Known rows, with every step that occurs:
sugi pusap vemu zinul ginos sido puvuf: [-0.923  3.381  0.299  0.167 -0.298  1.004  0.271  0.437 -0.490  1.339
  0.673 -0.207  1.070 -0.317 -0.647  0.913 -1.098  3.542 -5.806  0.057
 -1.292 -0.857 -0.058  0.752]
puvuf sido: [ 0.203  1.358  0.244 -0.233  0.172  0.828  1.813 -0.085 -0.925 -0.041
 -0.095 -0.332 -0.169 -0.616 -0.395 -0.307 -0.270 -0.559 -1.145 -0.023
 -0.034 -0.179 -0.007 -0.409]
sikip sugi pusap vemu zinul ginos rafor: [ 0.851  2.069 -1.540 -0.838 -1.100  1.206 -0.041  0.223 -1.135  0.991
  1.331 -0.140  1.572  1.172 -0.314  0.942 -0.907  2.040 -5.125 -0.455
 -2.081 -0.642  0.112 -0.539]
sido ginos zinul vemu pusap ligek puvuf repek: [ 0.128  1.132  0.059 -1.368  1.232  0.789  2.537  1.365 -0.168  0.631
 -0.881  0.018  0.611  0.130 -0.573  0.154 -0.168  3.200  1.129  0.577
 -1.235 -0.509  0.163  1.907]
repek puvuf sido: [-0.780  1.459  0.030 -0.672  1.459  1.262  3.192  0.454 -1.355  0.108
  0.429 -0.820  0.090 -0.433 -0.620 -0.253 -0.755 -0.304 -1.047  0.289
 -0.558 -0.570 -0.377  0.089]
ligek puvuf: [ 0.145 -2.059 -0.328 -0.589  1.333  0.859 -0.043  0.360  0.235 -0.384
 -0.426  0.813  0.044 -0.436  0.391 -0.398 -0.115 -0.450  0.278  0.049
 -0.305  0.083  0.336 -0.905]
repek puvuf sido ginos zinul: [-1.528  1.635  0.390  0.273  1.568  0.581  3.301  1.034 -1.137  0.227
  0.751 -1.630 -0.668  0.389 -1.233  0.145 -0.846  2.400  0.040  0.486
 -0.438 -0.227 -0.191  1.988]
sugi pusap ligek puvuf sido ginos: [-0.923  1.129  0.249 -0.197  1.166  1.070  1.976 -0.481 -0.712 -0.565
 -1.269  0.411 -0.541  0.739 -0.400 -0.195 -0.440 -0.329  0.769  0.498
 -0.966 -1.256  0.405 -0.793]
pusap sugi: [ 0.242 -0.312 -0.104  0.017 -0.189  0.144  0.556  0.477 -0.318 -0.526
  0.768 -0.363  0.509  1.717  0.015  0.238 -0.149 -0.118 -0.292 -0.135
 -0.365 -0.175  0.098 -0.196]
zinul ginos: [ 0.207  0.463 -0.055 -0.162  0.014  0.221 -0.399 -0.135  0.050 -0.203
  0.529  0.015  0.466 -0.321 -0.308  0.422  0.126  0.969 -2.094 -0.026
 -0.511 -0.391 -0.017  1.200]
repek puvuf sido ginos: [-1.348  1.423  0.201  0.008  1.565  0.975  3.246  0.529 -1.193 -0.276
  0.854 -1.465 -0.698 -0.542 -0.993 -0.224 -0.855  0.966  0.715  0.648
 -0.500 -0.828 -0.212  0.885]
ligek pusap sugi: [-0.137 -1.650 -0.563 -0.143 -0.554 -0.038  0.644  0.769  0.032 -0.584
 -0.100  0.534  0.637  1.689 -0.270  0.520 -0.222 -0.321 -0.049 -0.551
  0.299  0.070  0.261 -0.243]
sikip sugi pusap ligek puvuf sido ginos rafor: [ 0.217  0.496 -0.723 -0.082  0.784  1.019  0.048 -0.293 -1.184  0.027
 -0.375 -0.181 -0.629  1.449 -0.452  0.139 -0.632  0.286 -1.635  0.511
 -1.958 -1.428  0.715 -1.956]
ginos sido: [ 0.172  1.034  0.834  0.103 -0.061 -0.036 -0.916  0.190  0.285  0.385
  0.042 -0.679 -0.206 -0.162 -0.221  0.473 -0.036 -0.128 -2.495  0.078
 -0.218 -0.134  0.161 -0.013]
pusap vemu zinul ginos: [-0.127  1.011 -0.504 -0.637 -0.477  1.560  1.942  0.165 -0.725  0.024
  1.204 -0.247  1.879  0.415 -0.347  0.107 -0.683  1.955 -2.264 -0.084
 -1.140 -0.301 -0.032  0.216]
repek puvuf sido ginos zinul vemu pusap sugi sikip: [-1.101  2.697  0.346 -2.230  2.236 -0.012  6.332  2.154 -1.457 -0.145
  1.540 -1.338  0.209  2.126 -0.552  0.672 -0.749  4.377 -1.252 -0.318
 -1.553 -0.618 -0.892  1.543]
ligek puvuf repek: [ 0.744 -0.846 -0.415 -1.133  1.578  1.884 -0.049  0.590  0.104  0.047
 -1.255  0.632  0.178 -1.431  0.168 -0.509 -0.569 -0.590  0.610 -0.148
 -0.326 -0.176  0.259  0.444]
vemu zinul ginos sido puvuf: [-0.528  1.200  0.887  0.654  0.784  1.659 -0.651 -0.214 -0.147  0.673
  0.715 -0.423  0.075 -1.819 -0.670  0.443 -0.717  4.114 -5.165  0.408
 -0.865 -0.645 -0.075  1.128]
sugi sikip: [-0.369 -0.401  0.167 -1.273  1.099 -0.362  0.185 -0.165  0.261 -0.346
 -0.390  0.261 -0.351  1.119  0.678  0.033 -0.081  0.929 -0.035 -0.718
 -0.356 -0.251 -0.391 -0.517]
ligek puvuf sido ginos zinul vemu pusap sugi: [ 0.328  0.916  0.031 -1.217  1.278  0.685  4.626  2.211 -1.045 -0.323
  0.952 -0.231  0.350  0.087 -0.710  0.181 -0.175  2.747 -1.245  0.069
 -0.934  0.063  0.216  0.633]
pusap ligek puvuf repek: [ 0.240 -0.988 -0.201 -0.816  1.115  1.893  0.087 -0.078 -0.086 -0.057
 -1.607  0.339  0.721  0.650  0.120 -0.489 -0.500 -0.672  1.094  0.383
 -0.968 -0.843  0.388 -0.389]
ginos sido puvuf repek: [-0.019  1.859  0.697  0.568  0.504  0.768 -1.618  0.678  0.070  1.365
 -0.586 -0.964 -0.434 -1.681 -0.648  0.211 -0.816  1.972 -2.671  0.364
 -0.161 -0.597  0.096  1.450]
ligek puvuf sido ginos zinul vemu: [ 0.051  0.277  0.041 -0.423  1.737  0.399  3.352  1.416 -0.769 -0.380
  0.493 -0.383 -0.484 -0.642 -0.297 -0.067 -0.266  3.412 -0.929  0.375
 -0.710  0.164  0.523  1.724]
ginos rafor: [ 0.884 -0.525 -0.451 -0.369 -0.792 -0.133 -1.619  0.082  0.247  0.632
  0.237 -0.160 -0.154  0.533 -0.205  0.577 -0.186  0.592 -1.449  0.484
 -0.048 -0.177  0.217 -0.373]
sikip sugi pusap vemu zinul: [-0.298  2.053 -1.000 -0.356 -0.268  1.078  2.019  0.156 -1.410  0.556
  0.656  0.045  1.239  0.918  0.224 -0.039 -0.853  0.531 -1.692 -0.920
 -1.630 -0.062 -0.061 -1.445]

Rows:
[-0.057  2.591 -1.020 -0.546 -0.353  1.340  1.615  0.081 -1.301  0.377
  1.128  0.006  1.642  0.501 -0.084  0.363 -0.710  1.602 -3.762 -0.933
 -2.048 -0.477 -0.109 -0.177]	sikip sugi pusap vemu zinul ginos
[-0.979  2.306  0.193 -0.332  1.522  0.095  4.911  1.504 -1.317  0.175
  1.486 -1.630 -0.234  0.136 -0.936  0.378 -0.696  4.094 -0.945  0.638
 -0.850 -0.257 -0.170  3.066]	repek puvuf sido ginos zinul vemu
[-0.112  1.670  0.318 -0.881 -0.445 -0.817  2.398  0.709 -0.416  0.912
 -0.092  0.003  1.235  1.813 -0.406  0.624  0.471  2.557 -1.076  0.420
 -0.926 -0.039 -0.268  0.658]	ginos zinul vemu pusap ligek
[-0.322  0.610 -0.449 -0.412 -0.423  1.305  2.387  0.261 -0.795  0.250
  0.722 -0.226  1.374  0.671 -0.028 -0.280 -0.818  0.882 -0.203 -0.093
 -0.674  0.065  0.048 -1.072]	pusap vemu zinul
[-0.139  1.980  0.228 -0.414  0.165 -1.129  2.407  1.480 -0.077  0.649
  0.773 -0.382 -0.083 -0.440 -0.735  0.640  0.338  3.877 -0.035  0.243
 -0.140  0.365 -0.197  2.286]	sido ginos zinul vemu pusap
[-0.138  2.102 -1.045 -0.096 -0.661 -0.665  0.600  0.765 -1.090  0.605
  0.554 -0.284  0.907  1.534  0.195  0.233 -0.379 -0.496 -1.647 -0.787
 -1.371 -0.243  0.114 -0.934]	sikip sugi pusap vemu
[ 0.365 -0.254 -0.329  0.427 -0.714 -0.423 -1.495  0.165  0.363  0.241
  0.681 -0.700 -0.949  0.416 -0.520  0.572 -0.298  1.663  0.340  0.767
 -0.005 -0.446  0.383  0.487]	sido ginos rafor
[-0.363  1.336  0.305 -1.608  0.827 -1.315  3.183  1.762 -0.189 -0.177
  1.094 -0.477  0.034  2.372  0.104  0.934  0.010  4.624 -0.265 -0.624
 -0.988 -0.036 -0.536  1.413]	sido ginos zinul vemu pusap sugi sikip
[ 0.323  1.530  0.935 -0.279  0.289  2.038  0.223 -0.507  0.037  0.140
  0.556 -0.366  0.600 -1.228 -0.539  0.587 -0.387  1.866 -4.616  0.007
 -0.963 -0.394 -0.061  0.930]	vemu zinul ginos sido
[-0.627  1.931  0.208 -0.548  1.105  0.169  3.555  0.551 -0.898 -0.081
 -0.621  0.226 -0.024  1.461 -0.346  0.421 -0.266  2.785 -0.874  0.502
 -1.349 -0.668  0.468  1.353]	sugi pusap ligek puvuf sido ginos zinul vemu
[ 0.061  1.496 -0.537  0.060  0.198 -0.224 -0.278 -0.122 -0.622  0.363
 -0.069  0.313 -0.152  0.088  0.204  0.187 -0.059 -0.291 -1.442 -0.816
 -0.958 -0.181 -0.070 -0.257]	sikip sugi pusap
[-0.779  0.240  0.320  1.031  0.250 -0.642  0.159  0.571  0.173  0.158
  0.372 -0.827 -0.845  0.831 -0.620  0.382 -0.125  2.744  1.031  0.178
  0.119  0.317  0.191  1.935]	sido ginos zinul
[ 0.279  0.704 -0.008 -0.375  0.062 -0.940  1.580  1.136 -0.126  0.429
  0.573 -0.238  0.463  0.748  0.054  0.617  0.196  3.179 -1.820  0.020
 -0.329  0.563  0.010  2.217]	ginos zinul vemu
[ 0.155  1.659  0.108 -1.103 -0.525 -0.509  2.342  0.155 -0.516  0.356
 -0.023  0.171  1.244  0.831 -0.098  0.248  0.480  1.005 -0.513  0.615
 -1.107 -0.624 -0.277 -0.381]	zinul vemu pusap ligek
[-0.348  4.590  0.194 -0.498 -0.088  2.082  0.329  0.645 -0.577  1.834
 -0.082 -0.462  1.273 -1.164 -0.863  0.801 -1.583  3.399 -5.385 -0.096
 -1.329 -1.128 -0.095  2.107]	sugi pusap vemu zinul ginos sido puvuf repek
[-0.132  2.791  0.197 -0.027  0.019  2.359  0.341  0.900 -0.610  1.392
  0.664 -1.294  1.417 -1.202 -0.936  0.337 -1.486  3.827 -4.839  0.275
 -1.363 -0.911  0.076  1.617]	pusap vemu zinul ginos sido puvuf repek
[ 0.055  2.030  0.319 -0.364 -0.547  1.557  1.073  0.400 -0.409  0.369
  1.227 -0.930  1.647  0.242 -0.612  0.610 -0.728  1.806 -4.794 -0.006
 -1.275 -0.468  0.112  0.100]	pusap vemu zinul ginos sido
[-0.665  0.662  0.806  1.095  0.403 -0.421 -1.701  0.492  0.156  0.925
  0.209 -0.782 -0.669 -0.756 -0.388  0.329 -0.375  1.990 -2.978  0.527
 -0.164 -0.375  0.144  0.203]	ginos sido puvuf
[-0.105  3.705  0.350 -0.708 -0.867  1.296  1.037  0.166 -0.354  0.793
  0.515 -0.245  1.502  0.376 -0.509  1.109 -0.754  1.221 -5.272 -0.336
 -1.305 -0.647 -0.049  0.515]	sugi pusap vemu zinul ginos sido
[-0.631  1.932  0.453 -0.042 -0.334 -1.122  2.556  0.771 -0.348  0.515
  0.378 -0.638  0.425  1.524 -0.723  0.641  0.401  3.693  0.619  0.777
 -0.894 -0.308 -0.115  1.520]	sido ginos zinul vemu pusap ligek
[ 0.084 -0.062 -0.029 -1.495  0.950 -0.023  2.365  1.093 -0.203  0.553
 -0.621  0.812  1.328  1.229 -0.040  0.242  0.376  2.199 -0.829  0.436
 -1.215  0.033  0.048 -0.284]	ginos zinul vemu pusap ligek puvuf
[-0.437  1.389 -0.306  0.378 -0.193 -0.244 -0.212 -0.801 -0.872  0.207
 -0.469  0.105  0.288  2.075  0.166  0.244  0.024 -0.500 -0.935 -0.269
 -1.642 -0.835 -0.007 -1.097]	sikip sugi pusap ligek
[-0.413  1.039  0.741  0.933  0.365 -0.150 -2.043  0.354  0.201  0.703
  0.662 -0.718 -0.209 -1.138 -0.749  0.738 -0.246  3.044 -5.085  0.542
 -0.645 -0.741  0.092  1.482]	zinul ginos sido puvuf
[-0.165  2.550  0.524 -1.891  0.973 -0.545  4.878  1.715 -1.022 -0.293
  0.989 -0.840 -0.039  1.673 -0.325  0.618 -0.208  4.053 -1.394 -0.623
 -1.045 -0.264 -0.544  1.036]	puvuf sido ginos zinul vemu pusap sugi sikip
[-0.539  2.460 -0.452 -0.806 -0.671  1.103  2.312  0.034 -0.703  0.637
 -0.036  0.520  1.285  0.793  0.033  0.185 -0.876  0.477 -0.764 -0.471
 -0.609 -0.092 -0.138 -0.694]	sugi pusap vemu zinul
[ 0.600  1.648  0.019 -1.103 -0.445 -0.694  2.808  1.866 -0.466  0.514
  1.042 -0.133  1.280  1.363 -0.356  0.843  0.248  2.491 -2.048 -0.247
 -0.647  0.455 -0.284  1.194]	ginos zinul vemu pusap sugi
